Each row comes from the steps of one path. Every step used is in the known rows, and no mark comes twice. Write the path behind each row, first mark first.
Known rows:
s/m/l/k/t:   5.8 -26.5 -40.6   9.7 -20.3 -10.5 -30.4 -15.2  29.4   2.8 -13.7  -4.7   3.7  15.8  -3.5 -55.7  -0.1   6.8 -13.3  18.9 -11.3  20.9   5.4  29.3  41.6  -9.6
n/k/s/m/l:  27.5 -28.2 -56.0   4.3 -11.2 -12.8 -24.4  -5.9   6.9  12.2 -23.0  -0.5  -2.5   5.5   4.0 -56.5   9.1  -1.7  24.8  18.5 -14.0  13.4  42.6  21.8  42.2  -5.2
s/k/t/m:  17.0 -26.1 -42.8 -14.8 -33.2 -13.1 -24.2 -15.8   3.7   4.9 -22.7 -14.2  17.0  -1.5 -10.3 -64.8  -9.9   2.2  20.0  -2.6  -1.4  20.0  13.2  31.5   4.9   6.8
n/k:  26.1 -17.2 -56.8   0.2 -13.4 -18.9 -13.3 -13.9   9.4  23.6 -25.6   5.4   3.0  -7.8  -6.4 -60.5  -3.2  -4.1  22.1   6.4 -15.1  13.2  13.8  19.7  20.8 -10.7
z/k/l/m:   6.5   0.5 -51.7   8.8  -4.8  -2.9 -26.0 -16.1  50.8   7.1 -30.1   1.8   6.0   6.4   2.7 -46.1 -12.2   1.9  13.6  -9.7 -32.3  31.9  12.0  18.5   5.6  -5.6
l/m/s:   6.7  -0.8 -23.6 -17.9 -20.4 -19.7 -20.3   4.2  29.4  18.1 -22.0 -16.4   4.2  -4.6   5.7 -23.2 -11.0  17.5  26.2   2.6 -43.8   2.0  27.9  15.0   1.7  -1.9
s/m:   8.4 -27.2 -48.0  -4.4 -12.4 -21.8 -27.3 -14.1  28.3  17.7 -19.8  -0.1   5.1  14.9 -17.4 -26.1   2.0   4.9  12.8  10.3 -12.8   9.4   3.8  18.8  21.6  -7.6
l/m:   4.5 -10.7 -35.6  -9.7  -9.1 -24.8 -21.8  -1.7  41.4  17.9 -23.9 -10.1  11.8 -10.9 -10.5 -25.1 -10.5  11.6  26.7  -7.2 -39.9   9.1   8.6  22.0   0.0  -8.8
q/x/n/k/l/m/s:   3.4  -1.9 -24.9  -5.4 -23.0   5.7 -21.0 -16.7   7.3  24.3 -44.1   0.0 -17.4 -11.8  12.1 -28.0  31.4  32.4  22.4  -1.9 -24.0  -0.4  19.9  11.4  27.4  -2.5
z/k/n/x: -14.0 -12.7 -65.7 -11.8   2.7 -17.6 -24.3  -6.1   4.1  18.9 -39.7   1.6   3.8  -8.6  -9.1 -25.5 -35.1  10.7  21.5  -8.3 -17.1  24.6   3.2  16.5  -6.1  -2.5
x/n/k:  -2.1  -6.4 -48.4   9.5 -14.0 -13.3 -19.0 -20.5  -4.1  29.6 -35.8   7.2   3.8 -18.3  -0.9 -30.2  18.1  -5.5  29.6  -8.8 -12.8  -1.4  10.1  13.4  25.9 -14.0
t/k/s/m:   2.6 -30.5 -46.5   0.2  -7.1 -26.9 -20.5 -20.8  -9.4   8.9 -34.1 -15.0   7.6   5.7  -5.2 -59.3   3.3   1.7  40.4  15.4 -12.8  24.9  27.4  15.9  17.4  10.1
z/k/t/m/l:  15.2 -18.6 -48.7   9.3 -29.7 -14.4 -27.4 -10.9  20.8  -6.7 -20.5  -3.2   6.1   2.3   2.8 -55.2 -30.5   3.7   5.4  -1.7 -19.7  23.7  27.1  16.5   4.4  -2.7
t/m/l/k:  -0.4 -23.4 -40.3   4.4 -21.1 -10.3 -26.7  -8.6  19.9  12.6 -18.2 -14.8   5.2  -0.5   0.4 -36.8 -15.0  11.0  15.3  10.2 -35.4  14.3  14.7  34.7  15.2  -1.2
q/x/n/k/t/m/l:   7.5 -21.1 -32.0   3.4 -34.5  -0.7 -23.2 -17.7  -7.5  13.9 -38.2   2.3 -13.8 -16.4   3.8 -35.2  20.2  30.0  12.5  -0.9 -13.3  -2.8  19.2  16.3  28.4  -4.2
s/m/l/k/n: -10.6 -21.8 -42.2   3.2 -10.7  -8.0 -36.2 -13.9  22.7   8.7 -17.9  -5.4   1.7  13.8  -3.5 -33.7  -5.3   5.6  -4.2  13.0 -14.8  14.8  -2.3  35.0  37.2  -6.0
s/m/l:   9.3 -23.0 -47.8   7.0 -17.6  -6.7 -27.9 -10.9  24.0   8.9 -13.3   7.8  -0.1  19.6 -13.8 -28.4   0.2  13.3  -9.4  20.2 -14.9   0.3   4.7  26.4  33.6 -10.3
q/x/n/k:   4.8 -14.9 -38.2  -6.5 -11.8  -7.3 -12.7 -18.8 -11.1  27.5 -41.5  14.0 -15.5 -18.7  -3.7 -26.4  25.5  24.6  20.8   2.1 -11.6  -5.0   0.9   9.0  23.1  -7.2
q/x/n:  -6.7 -10.2 -26.5  -7.3  -8.3  -8.5 -10.0 -18.0 -12.6  26.1 -41.2  13.2  -8.5 -17.4 -10.1  -0.8  17.8  26.5  16.8   3.6 -15.1 -13.0  -7.0   7.2  12.0  -4.4
n/k/s/m:  27.1 -30.8 -55.5  -2.4  -7.9 -21.7 -24.3  -7.3   9.6  17.6 -26.8  -5.0   0.2   2.5   2.5 -53.7  10.4  -7.0  39.0  12.1 -12.5  18.4  42.3  17.0  34.8  -3.8
k/l/m:   5.3  -0.1 -27.8  11.2 -15.8  -1.1 -23.3 -19.2  51.0  15.9 -32.6 -12.1  19.6   2.0  -5.3 -26.4  -2.8   3.6  14.4  -9.5 -34.9  19.7  11.5  28.5  11.5  -4.1
k/t/m:  14.8 -26.2 -24.0   2.3 -42.6 -27.1 -24.4 -15.0  16.5   6.1 -26.5 -24.3  22.9  -7.9  -7.5 -34.0 -23.9  -1.8  21.0  -8.1 -17.3  15.7  30.9  19.5  -1.3   0.9
x/q:  19.8  -0.2 -30.6 -17.1  -8.5  -9.2  -9.2 -11.3  -2.0  22.7 -24.9   7.2   5.7 -15.3   4.2 -14.8 -10.0 -12.1  16.7  12.6 -20.0  -7.1  16.3   0.2   6.5 -18.0
q/x:  13.6 -18.6 -29.4 -15.3  -6.3 -14.5  -4.2 -12.8  -2.0  20.4 -32.9  12.1  -7.6  -8.8 -16.1 -19.8  -0.5  28.1   9.9  16.6 -17.0  -3.8  -6.6  11.7   5.5  -1.0

Write each row's path:
 -5.3 -20.9 -45.7 -31.1 -31.5  -8.5 -32.1  -1.0  -8.4  25.1 -32.8 -28.5   1.6   0.1   0.0 -26.5 -17.1  26.3  40.7   0.9 -23.6  12.7  31.8  29.9  -1.7  14.5 -> t/m/s/k/n/x
 11.7 -20.4 -58.5   3.4   3.8 -12.9 -25.2  -3.2  13.5  -0.3 -21.3   9.4  -4.4  13.9   6.0 -36.6 -10.1   1.0  17.0  17.1 -19.1  16.8  32.4  10.6  21.0  -1.2 -> z/k/s/m/l
-14.2 -27.4 -54.3  -1.5  -8.0  -7.3 -35.3  -9.0  21.8  16.7 -24.2  -7.6  -1.0  11.5  -9.0 -36.6  -3.2  20.6  -3.2  14.2 -15.4  23.7  -1.6  35.2  36.5  -8.6 -> s/m/l/k/n/x
 -2.0   0.1 -36.6 -43.1 -18.0  -3.4 -28.5   7.9   9.9  22.8 -30.3 -21.3  -1.0 -13.4  11.6 -30.6  -7.0  25.3  32.0  -2.5 -32.8   9.8  28.3  19.6   3.1  -1.0 -> l/m/s/k/n/x/q
 -1.0 -15.0 -48.1  14.7 -13.7  -6.6 -27.8 -13.5  -6.9  19.0 -33.0   3.4  -0.4  -6.4   9.2 -26.6  26.6  -2.4  28.9   1.9 -12.8  -2.2  32.8  15.8  44.8 -10.1 -> x/n/k/s/m/l
  4.1 -20.7 -41.4   1.6  -4.5 -27.8  -8.6 -19.8 -22.7  10.8 -38.1 -13.0  13.1  -7.1  -4.0 -55.7  -8.4  -2.6  41.5  13.8 -17.0  19.6  25.3  15.5   4.7  11.5 -> t/k/s
 11.3 -22.9 -58.1  -3.8   7.0 -22.8 -25.1  -5.2  15.9   5.7 -24.8   4.9  -0.9  11.0   3.8 -35.8  -9.2  -4.0  31.6  10.2 -17.9  22.7  32.0   5.3  13.4   0.1 -> z/k/s/m
  1.8 -25.6 -27.7   0.7 -23.4 -27.6 -22.3 -17.6  22.5  11.2 -24.6 -28.2  18.9  -8.5   4.3 -59.3 -16.5  -7.3  22.4  -1.7 -21.7  36.8  14.8  26.0  10.1  -0.6 -> l/k/t/m
  9.5 -16.1 -28.2 -13.1 -34.8 -18.0 -23.7  -3.9   6.9  21.3 -23.8 -22.1   3.2   3.0   4.0 -14.4 -17.3  13.0  36.0   7.9 -35.5   0.6  38.6  16.1  -1.4   7.8 -> t/m/s
-12.0  -5.4 -40.3  -5.4  -3.3   2.4 -18.4  -7.5  -6.1  18.2 -28.4  -3.7   3.6 -13.7   6.1 -29.4 -19.3   8.9  -3.4  15.5 -22.2  12.1   1.5  29.9  24.4 -12.1 -> m/l/k/n/x/q
 17.2 -18.2 -14.1  -4.0 -52.1 -23.7 -22.7 -10.1   6.5   6.8 -24.7 -28.9  17.0  -2.5   5.0 -32.5 -24.6   3.4  20.7   0.7 -20.9   9.8  46.0  15.2   0.3   6.3 -> k/t/m/s
  7.9 -16.1 -30.5  -2.6 -23.1 -10.0 -13.9 -20.8 -11.5  19.5 -41.9   8.5  -9.1 -20.3  -1.2 -35.2  21.5  21.5  15.4  -1.5  -5.8  -0.9   8.0   8.5  24.5  -6.5 -> q/x/n/k/t
  9.6 -14.6 -56.5 -23.1  -3.4  -9.7  -6.3  -2.8  -3.0  37.7 -37.0   3.2   1.2 -17.6 -10.2 -21.8  -6.9  18.5  17.7  15.0 -19.3  11.3  15.0   4.5   5.0 -18.5 -> n/x/q
 11.1 -28.2 -36.8  -4.7  -0.6 -25.1 -21.3  -5.7   7.9  13.9 -26.1  -8.9  10.9   7.6  -4.3 -13.1   1.1  -4.2  36.7  15.4 -17.6   8.1  36.5  13.3  21.4   2.8 -> k/s/m
 -8.7  -5.1 -50.4  -5.5  -0.7 -19.0 -25.7 -12.4   6.1   9.8 -31.3   3.9   8.0  -5.6  -2.5 -21.5 -38.4  -8.0  20.7 -10.6 -18.0  14.9   2.4  15.3  -4.4  -1.5 -> z/k/n
 10.8 -12.2 -34.2 -13.7 -37.3   2.1 -28.1 -12.4   7.5  16.7 -26.0 -21.5   5.0  12.4   5.9 -36.6  -5.1  12.2  30.8   6.2 -23.5  10.9  34.2  28.7   7.4  13.9 -> t/m/s/k/l
  6.2 -16.4 -33.3  -7.4  -5.7  -9.2 -11.8 -14.4 -19.4  25.1 -44.5   8.9 -13.0 -20.1   2.8 -20.7  25.9  20.7  33.2   5.6 -12.8  -5.0  18.0   7.0  24.1  -1.9 -> q/x/n/k/s
  4.0  -8.3 -34.8   3.5 -14.7   4.0 -14.8 -26.7  -3.7  25.0 -45.7  11.5 -11.8 -12.3  -1.1 -27.6  30.4  22.3  16.6  -0.8 -11.0   0.0   3.5  13.2  28.0  -5.2 -> q/x/n/k/l
 24.3  -1.3 -41.7   5.6 -26.7   0.7 -24.1 -15.5  36.7  18.9 -31.5 -11.8   2.7   1.9  12.0 -64.0   7.3   3.6  21.5  -2.0 -29.6  23.2  33.8  25.0  27.6  -5.1 -> n/k/l/m/s
 -7.2  -5.5 -39.9 -36.1 -17.5 -10.0 -27.7   7.6  14.9  22.2 -30.8 -23.1   3.1  -7.2   1.2 -35.6 -10.1  31.1  31.6  -4.4 -32.5  13.5  20.4  28.6   1.7   5.1 -> l/m/s/k/n/x
  1.8 -24.6 -48.0   6.2  -8.9  -8.6 -29.2 -13.2  29.6   9.7 -13.1   1.5  -2.5  17.9  -5.9 -46.1   4.8   9.6  -8.3  22.7 -17.0  15.6  -2.0  30.4  40.9 -10.5 -> s/m/l/k
 -2.9   7.3 -34.8  12.9 -27.1   2.8 -27.2 -20.2  15.8  26.7 -39.8  -7.2   3.0  -9.7  15.9 -32.1  24.8   2.0  30.1 -13.8 -25.5   5.5  29.8  16.9  31.6  -8.7 -> x/n/k/l/m/s
 16.4 -11.6 -46.4   4.7 -16.6 -23.1 -16.5 -14.4  15.3   0.1 -24.8   5.0  11.4  -2.5  -2.5 -55.5 -28.2  -7.0   6.3  -1.2 -10.6  24.0  15.8   7.7   1.3  -5.4 -> z/k/t
  4.1 -11.2 -32.0   9.3   2.3  -7.4  -9.3  -6.2  -2.0   7.8 -19.5  -1.7   7.8  -2.6   7.8 -38.3  -9.8  -1.6   5.1  27.4 -25.8   9.8  14.7  29.0  28.2  -1.6 -> m/l/k/s
